Every row comes from one small tree of marks. Brackets hold a mark, then the marks that hang from it, in the order of their numbers. Every link used is in the known rows. Which tree was each row made from?
Known rows
(k885 (k993 k2)): [ -5  -3 -10   1   2  -2 -13   5   0   5   5  -5  15  -2   3   2   3   0
   0  -1   3  -3  12   3   6  -3  -3   0   9   3  -1  -3  -7   3  -4  17
   9  -2   2   1   5  11  -1  -5   0  -6   5  -2  -5 -11   0  -2   5  -1
  -8 -11   4  -5  -4  -1   2  -3]
(k885 k93): [ -5   4  -7  -2   4  -7  -1   1  -2   1   7   5   9  -1   2   6   2   2
  -2   4  -2  -6  11   7   2  -6  -2  -2   4  -1  -1  -5  -7   2  -1  10
  13  -5   0  -2   6  12   6  -2  -1  -4   6  -3  -4 -17   3   2   4   9
  -6 -12   2  -6   2  -3   2  -2]
(k850 (k472 (k93 (k885 (k993 (k2 k461)))) k242)): [-13  10  -8  -3  10  -2   4   4  -2   6   2  10  -5  -1  -7  -4   0 -10
   3  -1   6   5   4  -8  -4  -9  -2   3  11   8  -4   4  -8  -1  -3 -10
  -9   3   2  -2   6   5  -3  11   0 -10  -2  10  -6   0  -2  -3   4  -1
  -6  -5   9   6  -5   2   1  -4]
(k93 (k885 k242 k850 k993)): [ 13 -12  -2   0  -2  -5  -9  -3   3  -3   4  -1  -1  -9   4  -3   2   9
   6   3  -4  -7  12  -1  -1   3   0  -4  -1   2  -2  -5   9   4   6   1
  -3  -1   5  -6   6   5  -1   2   5  -6   4  -2  -5   2  12   0   5  -2
  -3   6  -1 -17  -3   8   1  -2]
(k461 k2): [-18  10  -6  -4   3  -1  -5   3  -4  10   6   6  19   0   4   1   4   6
   5   3   3  -4  12   2   2 -16  -3   3  -5   9  -3  -5 -13  -2   2  18
  26  -5  -1   0   4  20   3  -2  -2   9   0  -1  -2 -18   3   0   2   3
  -8 -11   5   4  -6  -6  -2  -4]
(k2 k461 k993): [-20  37 -20   0   8   5   1   1   1   6   6  11  17   1  25   1   3   9
   7   5   0  -1  15  -7   1  -5  -7   3   2   9  -2  -6  -8  -3   1  21
   0  -8   2  -2   5  -1   1 -10  -2 -14   6   1  -5 -29  -2   6   2  -6
  -9  -9   4  -3   0   5   1  -9]
(k885 k242 k850): [  9  -7  -1  -2  -2  -3 -11   1   1  -1   7  -1   7  -5   4   5   3   7
  -1   5   0 -10  13   7  -1   0   0  -2  -4  -4  -5  -8  -5   4   0  16
  11  -3   3  -3   6  11   1   2   6  -1   4  -2  -4  -2  10  -2   2   1
  -7   5   1 -13  -3  -2   4   1]
(k850 (k472 (k93 (k885 k242)))): [ -9  -3  -3  -6   6  -7   7   0  -4   0   5   8  -1  -1  -7  -5   3  -2
  -1   5   8   2   6  -1  -2 -13  -1  -9  -3   2   1   2  -7  -1  -4 -12
   1   1   1  -4   7  11   1   5   1  -1   0   7  -6   2   4  -1   4   4
  -5 -14   6   0  -3   0  -5  -3]
(k93 (k885 (k850 k472))): [  2   7  -5  -6   0  -9   4  -3   0   2   3   3   6  -2  -1  -2   3   8
   3   5   4  -1  10   2  -4  -9  -3  -7  -6   0   7  -3  -1   0   1 -12
   6  -3   0  -6   7  11   2  -3  -5   2   2   9  -1  -4   8   3   6   1
  -3 -13   4 -11  -2   1  -9  -3]
(k850 (k472 (k93 (k885 (k993 k2))) k242)): [-11   1  -7  -3   7  -5   3   4  -3   5   2   8  -2  -2 -11  -4   1 -11
   1  -2   8   4   3  -4  -2 -11  -1   1   8   7  -2   5  -9   0  -4 -13
  -6   4   3  -1   6  10  -3  12   0  -5  -2  10  -7   4   0  -3   4   0
  -5  -8   9   6  -5   1  -1  -2]
(k885 (k93 k472) k242 k993): [ 13 -29   4   3   1  -3 -10   0   0  -2   5   3 -12  -7  -1  -1   0   4
  -7   4  -8 -11  12  -8  -2   7   2   0   8   0 -11  -4  10   4   4   5
   1   3   4  -5   4   0   4   7   9 -14   9 -14  -8   5  10  -3   3   6
  -6   8  -4 -10   3   8  10   0]
(k885 k850): [  0   6  -7  -3   0  -5  -5   1   2   1   6   1  16  -2   4   8   3  10
   1   4   3  -5  12  12   0  -6  -2  -3  -3  -2   3  -6  -7   2   2  13
  16  -8   1  -2   7  12   5  -2  -4   1   5   4  -2 -12   6   1   3   2
  -5  -6   4 -10  -1  -4  -1  -1]
(k850 (k472 (k93 (k885 k242 (k993 k2))))): [ -5  -9  -3  -3   5  -6   0   2  -3   2   4   2  -2  -3  -8  -6   3  -7
  -1   1   7   1   7  -4  -1  -8  -1  -6   5   2  -1   2  -5   1  -5  -7
  -2   3   1  -3   6   9  -2   5   3  -6   0   4  -7   5   2  -2   4   1
  -6 -12   6  -2  -4   2  -3  -3]
(k472 (k93 (k885 k993)) k242 k850): [-18   3  -7   0   8  -2   7   4   0  -1   2  16  -4  -5 -13   3  -3  -9
  13  -9   4   4  -1   6   0 -11   0  10   9  11 -12   4  -8   1  13  -7
 -12  -2   6   0   6   6  -2  30  -8  -4  -2   8 -14   6  -1  -2   5  -1
   3  20   7   8  -2   1   5   0]
(k472 (k93 (k885 (k993 k2))) k242 k850): [-18   3  -6   0   7  -5   3   5  -1   2   2  13  -2  -5 -16   3  -3 -14
  12 -11   5   3  -1   5   3  -9   0  13  13  10 -16   4 -10   2  11  -4
 -12   0   5   0   5   7  -3  29  -8  -7  -4   7 -14   7  -2  -2   5  -1
   2  19   9   9  -4  -1   6   1]
(k850 (k472 (k93 (k885 k993)) k242)): [-11   1  -8  -3   8  -3   9   3  -2   1   2  11  -3  -2 -10  -4   1  -6
   2   1   8   6   3  -3  -4 -12  -1  -3   4   8   1   5  -7  -1  -2 -15
  -7   2   4  -2   7   8  -2  14  -1  -2  -1  12  -7   3   2  -3   5   0
  -4  -7   8   6  -5   2  -2  -2]
(k850 (k472 k93)): [-13   3  -8  -5   7  -3   8   3  -4   2   5   8   7   1  -6   1   4  -2
  -4   5  10   4   6   5  -2 -16  -2  -9  -1   1   6   2 -13  -2  -6  -3
   9  -3   0  -1   7  13   3   2  -4   2   2   9  -6  -6  -1  -1   3   4
  -7 -20   7   4  -2  -5  -5  -3]
(k93 k472): [-15   4  -4  -6   2  -7   6   0  -3   6   3   6  10   2   1   2   3  13
  -7   3   5  -5  10  -1   2 -13  -6   2  -7   6  -1  -3  -6  -4   0  -9
  17   0   0  -4   7   6   8  -2  -9   1   4   5  -2  -5   5   0   7  10
  -5 -14   3   0   1   0  -1  -3]

Write each row's tree
[  8   0  -6  -2  -1  -4  -2  -1   2   0   1   3  -1  -6  -3  -3   1   6
   6   3   2   0   9  -3  -6  -3  -1  -4   1   4   5   0   4   2   3 -11
  -4  -1   3  -5   7   6  -2   5   0  -2   2   7  -4   1   8  -1   5  -3
  -2  -1   3  -9  -4   6  -5  -2]
(k93 (k885 (k850 (k472 k242)) k993))
[-22   8  -5  -4   6  -8  11   0  -2  -1   4  13   5  -2 -10   4   1  -2
  10  -5   6   2   3  12   3 -16  -3   2   2   5  -8   1 -10   0  11  -5
   1  -6   1  -2   6   9   4  17 -14  -1  -1   7 -12  -1  -1   2   5   4
   3   5   7   2   0  -3  -2  -1]
(k472 (k93 k885) k850)
[-5 -8 -2 -4  4 -8  2 -1  1 -1  7  7  0 -5 -4  0  2 -1  5  0  1 -5  7  6
  2 -5 -1 -3 -2  1 -9 -2 -2  2  6 -3  1 -1  2 -5  6  9  4 10 -1 -5  0  4
 -7  3  7  1  3  6 -2  4  5 -8 -1  3  3 -1]
(k472 (k93 (k885 k242 k850)))
[  5  -2  -1  -5  -2  -8  -3  -3   1   0   5   2   4  -6   3  -1   2   8
   5   4  -1  -8  12   2   0  -3  -2  -2  -7   1  -4  -6   1   2   3  -4
   3   0   3  -6   6  10   1   1   2  -2   2   1  -3   0  12   1   5   2
  -3   0   1 -15  -3   4  -1  -1]
(k93 (k885 k242 k850))
[-15   8  -7  -6   8  -5  12   2  -4   3   3  13   0  -1 -10  -3   1  -7
   2   2   8   5   3  -1  -3 -16  -2  -2   0   7   1   4 -12  -2  -4 -18
  -3   2   2  -2   8  11   0  13  -3   1  -3  14  -6   2   2  -2   5   3
  -4 -11   9   7  -4  -1  -3  -2]
(k850 (k472 (k93 k885) k242))
[ -5   5   0  -7  -1 -11   7  -3   1   6   0  10  -2  -3  -6  -1   0   9
   1   0   1  -6   6  -6  -3  -7  -4  10  -6   9  -7  -2   3  -2   8 -26
   1   5   2  -8   7   3   5  10  -9  -2  -1  10  -1   8  10   1   7   7
   0   4   5  -5  -1   6  -1  -1]
(k93 (k472 k242) (k885 k850))
[ 12 -27   8   4  -1  -6 -16   3  -1   2   4  -1 -10  -8  -8   1  -1  -5
  -5  -3  -5 -12  10  -6   2   7   2  10  16  -1 -19  -4   5   6   6  10
  -1   4   2  -4   1   2   1  12   6 -17   5 -17 -11  11   6  -4   2   4
  -5  15  -2  -7   1   2  11   2]
(k885 (k93 (k472 k850)) k242 (k993 k2))
[-18  11  -3  -5   2  -5   7   3  -3   6   0  13   4   0  -8   5   0   6
  -2  -2   6  -2   5   1   0 -15  -4  15  -2  10  -9  -1 -11  -3   7 -10
   8   1   3  -2   6   5   5  17 -12   3   1   7  -7   4   3  -3   7   6
  -2   6   5   9  -1  -4   3   0]
(k93 (k472 k242 k850))
[-10  -3  -4  -4   2  -6   7  -1   0   5  -1   9  -5  -3  -3  -5   0   9
   2  -1   0  -2   6 -13  -1  -7  -4   8  -1  14  -5   1   6  -2   6 -25
  -4   7   4  -7   7   0   3  10  -6  -4   2   7  -4   7   8  -1   9   5
  -1   0   3  -1  -2  11   1  -2]
(k93 (k472 k242) (k885 k993))
[-8 -2 -7  0  6 -3  3  3  3 -1  4 11 -3 -6 -7  1 -1 -6  9 -5  1  0  2  4
 -2 -3  1  3  6  8 -8  2 -1  2  9 -6 -9  0  6 -2  7  6  1 21 -2 -6 -2  9
 -9  3  4 -1  3  1  0 13  7  0 -3  6  6  0]
(k472 (k93 (k885 k850 k993)) k242)
[ 7  0 -4 -2 -1 -6 -7  0  2  4  2 -1  2 -6 -5 -3  1 -1  4  0  3 -1  8 -4
 -2 -1 -1  1  5  3  0 -1  2  3  0 -8 -4  2  2 -4  5  8 -3  3  0 -6  0  6
 -3  3  6 -1  5 -3 -3 -3  5 -9 -6  4 -4 -2]
(k93 (k885 (k850 (k472 k242)) (k993 k2)))
[  9  -3  -5  -2  -1  -5  -1  -3   3  -1   3   1   2  -6   0  -3   3   9
   4   4   2   0  11  -1  -5  -3  -1  -9  -1   1   8  -1   6   2   3  -7
   0  -3   2  -6   7   7   0  -2  -2  -3   4   5  -4  -1   7   1   5  -3
  -3  -7   2 -13  -3   6  -8  -3]
(k93 (k885 (k850 k472) k993))
[ -1 -17   2  -3  -1  -7   1  -3   0   2   2   4  -8  -5   1  -8   1  13
  -1   3  -2  -6  11 -14   0  -3  -3   1  -4   9  -7  -2  12   0   5 -20
  -1   6   4  -9   6  -1   3   3   0  -6   4  -2  -4  10  11  -1   8   6
  -3   1  -1  -9  -1  12   1  -2]
(k93 k472 (k885 k242 k993))
[ 15 -13   1  -1  -3  -7 -13  -1   1   1   3  -5  -3  -8  -3  -6   2   1
   2   2   1  -5  11  -6  -2   3   0  -3   3  -1  -2  -3   6   5  -1  -2
  -4   3   2  -6   4   8  -4   0   7  -8   2  -1  -4   8   9  -2   4  -4
  -5   0   2 -15  -5   5  -2  -1]
(k93 (k885 k242 (k850 k472) (k993 k2)))
[ 19 -27   1   2   0   2 -13   3   3  -6   7   0  -7  -9  -4  -1   2   0
  -2   4   0  -4   9   2  -7   5   4  -9   5  -4  -1  -1   3   5   2  13
  -2  -2   5  -3   5   5  -2   9  11  -7   5  -3  -9   9   8  -6  -1  -5
  -7  10   1  -9  -3   2   4   1]
(k885 k242 (k850 (k472 k93)) k993)
[ 20  -2  -2   5   3   0 -19   4   3   3   4   1  -8  -7  -3   3  -1  -9
   0   1  -4  -5  10  -4  -8  10   3   5  22  -6  -5  -2   2   6   2  16
  -4  -2   1  -2   2   2  -1   6   7 -19   4  -5  -6  -4   2  -2  -1  -5
  -8   9   4  -8  -1   1   6  -1]
(k885 k93 (k850 (k472 k242)) (k993 (k2 k461)))
[-16   8  -8  -4   9  -2   7   5  -4   4   4  12   3   1  -9   1   1  -7
  -2   2  10   5   3   2  -3 -16  -1  -2   1   5   1   4 -16  -2  -5  -7
   2   0   3   0   8  12   0  13  -1   2  -1  12  -7  -1   0  -4   4   3
  -7 -11   9  10  -4  -5   0  -2]
(k850 (k472 k93 k242))
[  7 -10  -4   2   2  -1 -13   6   2   3   4   0   1  -5 -10   2   0 -10
   0  -3   6  -1   5   2  -3   1   2   1  13  -1  -3   1  -4   5   0  11
  -2  -2   3   0   4   8  -2  11   2  -9   0   4  -8   5   2  -5   0  -5
  -6   5   8  -2  -5  -1   3   1]
(k885 (k850 (k472 k93 k242)) (k993 k2))
[  8 -10  -6   1   3   2  -6   4   3  -2   4   6  -2  -6  -7   2   0  -2
   1   1   4   1   6   4  -8   0   2  -4   8   0   3   2  -2   3   3   6
  -1  -4   4  -1   6   6  -1  13   2  -4   3   6  -8   2   3  -5   0  -5
  -5   6   5  -2  -3   2   2   0]
(k885 (k850 (k472 k93 k242)) k993)
[ 11 -21   5  -2  -4  -8  -4  -4   3   0   2   2  -9  -8  -1  -6   1  13
   0   3  -4 -10  11 -10  -3   3  -1   1  -4   4  -7  -4  16   2   9 -16
  -1   4   3 -10   5  -2   3   5   1  -8   4  -2  -4  14  14   0   5   3
  -1  10  -2 -15   0  12   1  -1]
(k93 k472 (k885 k242 k850 k993))
[  3 -16  -4   2   1  -2 -19   5  -1   3   6  -7   7  -4   4  -1   2  -1
  -2   0   1  -7  13  -2   6   2  -1   1   8   2  -8  -5  -4   5  -5  20
   5   3   5   0   4   9  -4   0  10  -9   5  -9  -7  -2   4  -6   3  -2
 -10  -1   1  -8  -5   1   8  -1]
(k885 k242 (k993 k2))
